Each row comes from the steps of one path. Every step used is in the known rows, and no mark comes twice. Write the path behind each row, first mark first.
Known rows:
Y V L X W: [-0.45  0.01 -0.32 -0.28  0.39  0.10  0.25  0.09  0.12  0.42  0.05 -0.26
 -0.26  0.23 -0.02 -0.01  0.12  0.19 -0.03  0.12 -0.19 -0.17  0.45  0.31
  0.07]
A L V X: [ 0.09 -0.14  0.14 -0.34  0.07  0.47 -0.05 -0.15  0.02  0.29 -0.12 -0.47
  0.20  0.14 -0.07 -0.02  0.10  0.07  0.01 -0.16 -0.11 -0.31  0.43  0.06
  0.44]
Y V L X P: [ 0.04 -0.24 -0.13 -0.08 -0.15 -0.03  0.34 -0.14  0.16  0.51 -0.14 -0.29
 -0.17 -0.08 -0.16  0.01  0.00  0.28  0.09 -0.15 -0.11 -0.12  0.55  0.16
  0.26]
W A Y: [-0.01 -0.10 -0.07  0.24 -0.02  0.29  0.11  0.03  0.03  0.00  0.25 -0.24
 -0.01  0.09 -0.33 -0.04 -0.06  0.13  0.08 -0.51  0.07  0.02 -0.42  0.14
  0.04]
P A Y V: [-0.10  0.18 -0.01 -0.03  0.01  0.35  0.05  0.25 -0.06  0.16  0.18 -0.32
  0.02 -0.02 -0.40 -0.11 -0.34  0.22 -0.10 -0.40  0.13 -0.13 -0.40  0.05
  0.21]
X W A Y: [-0.21 -0.07 -0.23  0.26  0.16  0.28  0.16  0.04  0.03  0.04  0.28 -0.25
 -0.05  0.22 -0.28 -0.10 -0.05  0.13  0.11 -0.48  0.02 -0.04 -0.31  0.26
  0.03]
A Y V P: [-0.19  0.47 -0.15  0.08  0.06  0.22  0.12  0.08  0.10  0.31 -0.07 -0.27
 -0.12 -0.03 -0.46 -0.29 -0.38  0.13 -0.10 -0.42 -0.16 -0.09  0.00 -0.03
  0.06]
X P A Y V: [-0.06  0.10 -0.04  0.07 -0.05  0.32  0.12  0.15 -0.05  0.21  0.13 -0.33
  0.01 -0.04 -0.41 -0.15 -0.38  0.26 -0.05 -0.46  0.14 -0.17 -0.29  0.09
  0.26]
L V P A Y: [-0.09  0.36 -0.16  0.18  0.07  0.48  0.13  0.03 -0.12 -0.12  0.16 -0.40
 -0.01  0.08 -0.27 -0.03 -0.22  0.14 -0.18 -0.88  0.27 -0.10 -0.20  0.26
  0.20]
W V X P A: [ 0.27  0.03  0.09  0.22 -0.13  0.11  0.15 -0.26  0.05  0.06 -0.08 -0.43
  0.17  0.24 -0.15  0.18 -0.11  0.05  0.02 -0.79  0.12 -0.24  0.22  0.38
  0.34]
W V L X P: [ 0.08 -0.26 -0.18 -0.06 -0.17 -0.12  0.34 -0.10  0.24  0.46 -0.11 -0.30
 -0.16 -0.14 -0.15  0.15  0.09  0.30  0.07 -0.25 -0.07 -0.14  0.60  0.22
  0.25]
Y V A L X P: [ 0.13 -0.30 -0.13 -0.02 -0.10 -0.03  0.39 -0.24  0.14  0.30 -0.20 -0.41
 -0.23  0.07 -0.16 -0.01 -0.08  0.38  0.31 -0.19  0.07 -0.18  0.55  0.29
  0.22]
L V X: [ 0.16 -0.05  0.26 -0.33  0.08  0.36  0.03 -0.15 -0.01  0.28 -0.08 -0.43
  0.21  0.02 -0.15 -0.03  0.13 -0.05 -0.09 -0.25 -0.11 -0.19  0.43  0.05
  0.38]
P A L X: [ 0.02 -0.13 -0.07 -0.22  0.04  0.17  0.09 -0.05  0.10 -0.01 -0.08 -0.46
 -0.32  0.25  0.15  0.35  0.06  0.36  0.21 -0.08  0.10 -0.11  0.31  0.34
  0.23]
V L X P: [ 0.06 -0.28 -0.14  0.02 -0.19 -0.04  0.36 -0.21  0.18  0.44 -0.14 -0.27
 -0.17 -0.05 -0.07  0.10  0.08  0.24  0.09 -0.23 -0.06 -0.10  0.61  0.26
  0.18]
P A Y V X: [ 0.06 -0.03  0.43 -0.04 -0.08  0.44  0.01  0.10  0.08  0.23  0.10 -0.44
  0.09  0.12 -0.36 -0.19 -0.24  0.00 -0.10 -0.39 -0.12 -0.24 -0.04  0.05
  0.35]
V L X Y: [-0.05 -0.08 -0.04 -0.15 -0.08  0.18  0.28  0.45  0.16  0.45  0.01 -0.32
 -0.24 -0.10 -0.27  0.11  0.15  0.18  0.07 -0.46 -0.19  0.00  0.41  0.11
  0.26]
Y V X W A: [-0.06 -0.02 -0.07  0.01  0.36  0.08  0.07 -0.19  0.07  0.34  0.00 -0.29
  0.07  0.53 -0.32 -0.16  0.08 -0.03  0.28 -0.15 -0.38 -0.12  0.08  0.21
  0.13]
L X W A: [-0.07 -0.06 -0.26 -0.05  0.40 -0.07  0.18 -0.20  0.06  0.18 -0.01 -0.28
 -0.16  0.48 -0.17  0.04  0.21  0.07  0.33 -0.08 -0.26  0.02  0.15  0.33
  0.04]
X Y V A L: [-0.07 -0.07 -0.17 -0.19  0.06  0.33  0.19  0.11  0.09  0.22 -0.08 -0.40
  0.04  0.31 -0.33 -0.12 -0.12  0.36  0.26 -0.28  0.13 -0.27  0.04  0.14
  0.13]
P A: [ 0.13  0.23 -0.03  0.11  0.00  0.22  0.06 -0.16 -0.07 -0.13 -0.01 -0.30
  0.11  0.31 -0.01  0.30 -0.09  0.01 -0.06 -0.60  0.26 -0.08 -0.11  0.34
  0.12]
L X P: [ 0.19 -0.30 -0.08  0.13 -0.21 -0.12  0.39 -0.28  0.16  0.23 -0.19 -0.29
 -0.24 -0.09  0.01  0.17 -0.02  0.22  0.19 -0.22  0.05 -0.04  0.59  0.31
  0.15]
A L V P: [-0.12  0.47 -0.41 -0.17  0.26  0.30  0.06 -0.18 -0.01  0.29 -0.28 -0.35
  0.03  0.11 -0.19 -0.10 -0.07  0.18 -0.01 -0.33 -0.08 -0.17  0.42  0.05
  0.23]
Y V A L: [-0.08 -0.08 -0.18 -0.24  0.09  0.30  0.15 -0.04  0.09  0.16 -0.08 -0.37
  0.06  0.34 -0.25 -0.10 -0.13  0.35  0.23 -0.13  0.20 -0.29 -0.01  0.14
  0.07]
W A: [ 0.18 -0.04 -0.10  0.04  0.10  0.01  0.06 -0.23  0.05  0.15 -0.04 -0.18
  0.09  0.32 -0.28  0.09  0.12  0.00  0.26 -0.26 -0.16  0.05 -0.15  0.12
  0.02]
P A Y V L X: [-0.15  0.03  0.02 -0.43  0.08  0.23  0.16  0.23  0.07  0.35  0.13 -0.40
 -0.27  0.03 -0.23  0.05  0.08  0.30 -0.09 -0.12 -0.10 -0.08  0.18  0.10
  0.29]
X P A Y V L: [-0.26  0.10 -0.18 -0.13 -0.04  0.38  0.10  0.21  0.05  0.61  0.18 -0.23
  0.17  0.06 -0.41 -0.18 -0.10  0.23 -0.25 -0.38 -0.07 -0.26 -0.13 -0.01
  0.26]
A Y V: [-0.14  0.05 -0.03 -0.08 -0.03  0.31  0.07  0.28  0.02  0.26  0.17 -0.25
 -0.03 -0.16 -0.39 -0.14 -0.33  0.23 -0.08 -0.20  0.07 -0.11 -0.32 -0.06
  0.13]

Which path is each row?
[-0.05  0.01 -0.03 -0.03 -0.01  0.23  0.33  0.25  0.06 -0.12  0.32 -0.37
 -0.02 -0.11 -0.50 -0.08 -0.10  0.22 -0.07 -0.74  0.35 -0.10 -0.26  0.18
 -0.03] -> W V A Y
[ 0.29  0.09  0.06  0.15 -0.05  0.25  0.18 -0.37 -0.10  0.06 -0.13 -0.46
  0.20  0.28 -0.14  0.12 -0.07  0.03  0.00 -0.76  0.16 -0.23  0.30  0.38
  0.41] -> L V X P A
[ 0.02 -0.19 -0.04 -0.35  0.08  0.12  0.27 -0.04  0.12  0.01 -0.08 -0.47
 -0.35  0.21 -0.04  0.15  0.12  0.36  0.28  0.00  0.13 -0.08  0.40  0.29
  0.08] -> V A L X
[ 0.14 -0.37 -0.17  0.12 -0.22 -0.04  0.30 -0.27  0.20  0.25 -0.22 -0.35
 -0.25  0.02  0.08  0.18 -0.05  0.35  0.29 -0.16  0.05 -0.14  0.59  0.32
  0.21] -> A L X P
[-0.34  0.07 -0.14 -0.26 -0.01  0.41  0.05  0.32  0.09  0.61  0.21 -0.16
  0.13 -0.04 -0.40 -0.16 -0.04  0.21 -0.28 -0.18 -0.13 -0.21 -0.19 -0.12
  0.17] -> A Y V L
[-0.15 -0.09 -0.35 -0.21  0.20  0.16  0.18  0.01  0.18  0.10 -0.02 -0.40
  0.05  0.34 -0.16  0.04  0.00  0.37  0.23 -0.27  0.20 -0.34  0.12  0.29
  0.04] -> X W V A L
[ 0.00 -0.18 -0.03 -0.43  0.10  0.12  0.24  0.02  0.11  0.11 -0.08 -0.49
 -0.34  0.19 -0.15  0.08  0.05  0.40  0.27  0.05  0.06 -0.12  0.34  0.23
  0.15] -> Y V A L X
[-0.11  0.51 -0.14  0.04  0.06  0.15  0.15  0.17  0.12  0.47 -0.21 -0.27
 -0.10  0.00 -0.53 -0.25 -0.32  0.09  0.02 -0.48 -0.31 -0.08  0.21 -0.06
  0.13] -> X Y V P
[-0.11  0.24 -0.27  0.06  0.06  0.36 -0.08 -0.11  0.08  0.13 -0.18 -0.40
  0.04  0.48 -0.03  0.08 -0.23  0.30  0.13 -0.36  0.08 -0.32 -0.01  0.22
  0.24] -> Y V P A L
[ 0.08  0.16  0.05 -0.34  0.16  0.11  0.39 -0.02 -0.07  0.13  0.01 -0.33
  0.04  0.14 -0.59 -0.25 -0.11  0.10  0.05 -0.37  0.18 -0.09  0.00  0.10
 -0.07] -> Y V A
[ 0.01  0.04 -0.10  0.03 -0.03  0.24  0.23  0.30  0.14  0.24 -0.13 -0.46
 -0.31  0.12 -0.20  0.13 -0.02  0.28  0.24 -0.60 -0.14 -0.06  0.42  0.24
  0.34] -> V P A L X Y
[-0.02 -0.07 -0.08  0.08  0.31  0.06  0.10 -0.24  0.10  0.24 -0.02 -0.27
  0.06  0.58 -0.24 -0.08  0.15 -0.07  0.28 -0.20 -0.34 -0.10  0.11  0.27
  0.08] -> V X W A
[ 0.13 -0.29  0.18  0.25 -0.27  0.18  0.25 -0.17  0.16  0.41 -0.09 -0.35
  0.05 -0.04 -0.28 -0.19 -0.26  0.10  0.07 -0.42 -0.09 -0.25  0.34  0.13
  0.32] -> A Y V X P
[ 0.05 -0.14 -0.16  0.13 -0.11  0.27 -0.03 -0.17  0.19  0.13 -0.13 -0.46
  0.15  0.38  0.05  0.21 -0.14  0.31  0.21 -0.44  0.13 -0.40  0.16  0.32
  0.38] -> W V X P A L
[ 0.04  0.60 -0.09  0.14  0.12  0.24  0.11  0.01 -0.06  0.13 -0.13 -0.39
  0.03  0.31 -0.38 -0.02 -0.30  0.04 -0.03 -0.82 -0.03 -0.13  0.01  0.22
  0.25] -> X Y V P A
[-0.23  0.06 -0.38 -0.17  0.24 -0.13  0.11  0.21  0.26  0.21  0.09 -0.22
  0.04 -0.09 -0.10  0.27  0.05  0.19 -0.04 -0.22  0.00 -0.20  0.17  0.22
  0.08] -> X W V
[-0.15  0.41 -0.16 -0.05  0.09  0.16  0.14  0.20  0.16  0.47 -0.25 -0.37
 -0.23  0.05 -0.41 -0.22 -0.27  0.24  0.12 -0.35 -0.33 -0.12  0.33  0.00
  0.23] -> A L X Y V P
[-0.29 -0.05 -0.21 -0.15  0.40  0.35  0.13 -0.14  0.05  0.29 -0.03 -0.37
  0.06  0.35  0.08 -0.07  0.08  0.05  0.02 -0.07 -0.12 -0.34  0.52  0.30
  0.26] -> A L V X W
[-0.05  0.47 -0.25 -0.02  0.07 -0.06  0.09  0.04  0.27  0.23 -0.17 -0.26
 -0.02 -0.09 -0.34  0.06 -0.14  0.10 -0.08 -0.47 -0.16 -0.12  0.26  0.05
  0.04] -> W V P
[-0.41  0.10 -0.41 -0.32  0.16  0.11  0.05  0.27  0.27  0.59  0.16 -0.15
  0.18  0.04 -0.20  0.12  0.19  0.18 -0.24 -0.21 -0.18 -0.29  0.16  0.08
  0.12] -> X W V L
[-0.37 -0.05 -0.34 -0.25  0.45  0.10  0.30  0.00  0.08  0.19 -0.02 -0.39
 -0.33  0.39 -0.01 -0.04  0.03  0.30  0.21  0.10 -0.01 -0.21  0.45  0.42
  0.08] -> Y V A L X W
[-0.20  0.01 -0.09 -0.13  0.20  0.21  0.11  0.22  0.00  0.30  0.19 -0.32
 -0.16  0.07 -0.47 -0.23 -0.18  0.28  0.10 -0.12 -0.13 -0.07 -0.22  0.05
  0.19] -> L X W A Y V
[-0.27  0.10 -0.17 -0.35  0.02  0.29  0.02  0.22  0.12  0.70  0.08 -0.13
  0.18  0.04 -0.33 -0.10  0.01  0.15 -0.23 -0.04 -0.20 -0.21 -0.04 -0.14
  0.14] -> Y V L
[-0.03  0.09 -0.01 -0.12 -0.02  0.20  0.11  0.41  0.07  0.49 -0.02 -0.23
 -0.01 -0.15 -0.46 -0.11 -0.22  0.17  0.06 -0.28 -0.13 -0.08 -0.03 -0.08
  0.25] -> X Y V
[ 0.13  0.12 -0.05 -0.35  0.14 -0.06  0.37  0.04  0.08 -0.03  0.05 -0.36
  0.09  0.01 -0.55  0.02  0.07  0.14  0.03 -0.58  0.24 -0.12  0.06  0.19
 -0.07] -> W V A
[-0.04  0.05 -0.10 -0.14  0.12  0.42  0.37  0.09 -0.17 -0.12  0.25 -0.40
  0.02 -0.06 -0.46 -0.19 -0.04  0.19 -0.10 -0.69  0.40 -0.07 -0.13  0.19
  0.07] -> L V A Y
[-0.32  0.06 -0.02  0.05  0.29  0.34  0.15  0.02  0.05  0.21  0.12 -0.37
 -0.01  0.37 -0.14 -0.18 -0.16  0.01 -0.04 -0.27 -0.12 -0.32  0.18  0.33
  0.20] -> P A Y V X W
[-0.20 -0.18 -0.43  0.07  0.22  0.22 -0.03 -0.19  0.16  0.23 -0.07 -0.27
  0.04  0.59  0.05  0.08  0.03  0.27  0.39 -0.03 -0.08 -0.24  0.00  0.26
  0.09] -> X W A L
[ 0.06 -0.12  0.02 -0.04 -0.10  0.12  0.29  0.38  0.13  0.25 -0.03 -0.34
 -0.31 -0.14 -0.21  0.18  0.06  0.16  0.18 -0.45 -0.10  0.08  0.40  0.17
  0.21] -> L X Y
[-0.19 -0.08  0.00 -0.45  0.04  0.19  0.16  0.26  0.14  0.42  0.12 -0.34
 -0.30 -0.07 -0.24  0.02  0.10  0.30 -0.09  0.03 -0.15 -0.07  0.22  0.04
  0.21] -> A Y V L X
[-0.10  0.31 -0.09  0.33 -0.03  0.43  0.13  0.04 -0.02 -0.16  0.18 -0.35
 -0.06  0.13 -0.25  0.00 -0.28  0.11 -0.16 -0.88  0.26 -0.08 -0.27  0.28
  0.11] -> V P A Y
[ 0.25 -0.25  0.05  0.08 -0.14  0.15  0.26 -0.38  0.05  0.38 -0.20 -0.37
  0.15 -0.02 -0.17 -0.06 -0.02  0.05  0.06 -0.42 -0.05 -0.23  0.63  0.18
  0.38] -> L V X P
[-0.01 -0.25 -0.08 -0.25  0.00  0.12  0.10  0.00  0.19  0.09 -0.11 -0.40
 -0.35  0.09  0.15  0.31  0.08  0.36  0.24  0.14  0.04 -0.08  0.36  0.24
  0.14] -> A L X
[ 0.04 -0.12 -0.06 -0.02 -0.09  0.25  0.20  0.35  0.12  0.17 -0.05 -0.44
 -0.27  0.07 -0.12  0.22  0.02  0.29  0.26 -0.51 -0.04 -0.05  0.34  0.25
  0.33] -> P A L X Y
[-0.04 -0.03 -0.23  0.08 -0.03  0.37 -0.08 -0.12  0.08 -0.01 -0.08 -0.36
  0.09  0.44  0.16  0.28 -0.12  0.28  0.15 -0.31  0.24 -0.28 -0.08  0.30
  0.19] -> P A L
[-0.08  0.04 -0.04 -0.07  0.05  0.25  0.04  0.21 -0.02  0.27  0.17 -0.27
  0.00 -0.02 -0.51 -0.21 -0.23  0.23  0.05 -0.22 -0.07 -0.07 -0.42 -0.06
  0.18] -> W A Y V
[-0.11  0.51 -0.14 -0.01  0.11  0.10  0.10 -0.02  0.13  0.38 -0.23 -0.24
 -0.08  0.05 -0.38 -0.21 -0.32  0.07 -0.04 -0.28 -0.24 -0.09  0.16 -0.05
  0.04] -> Y V P
[ 0.04  0.60 -0.09  0.09  0.13  0.22  0.05 -0.14 -0.07  0.07 -0.13 -0.37
  0.04  0.35 -0.30  0.01 -0.28  0.04 -0.06 -0.66  0.03 -0.13 -0.02  0.21
  0.18] -> Y V P A
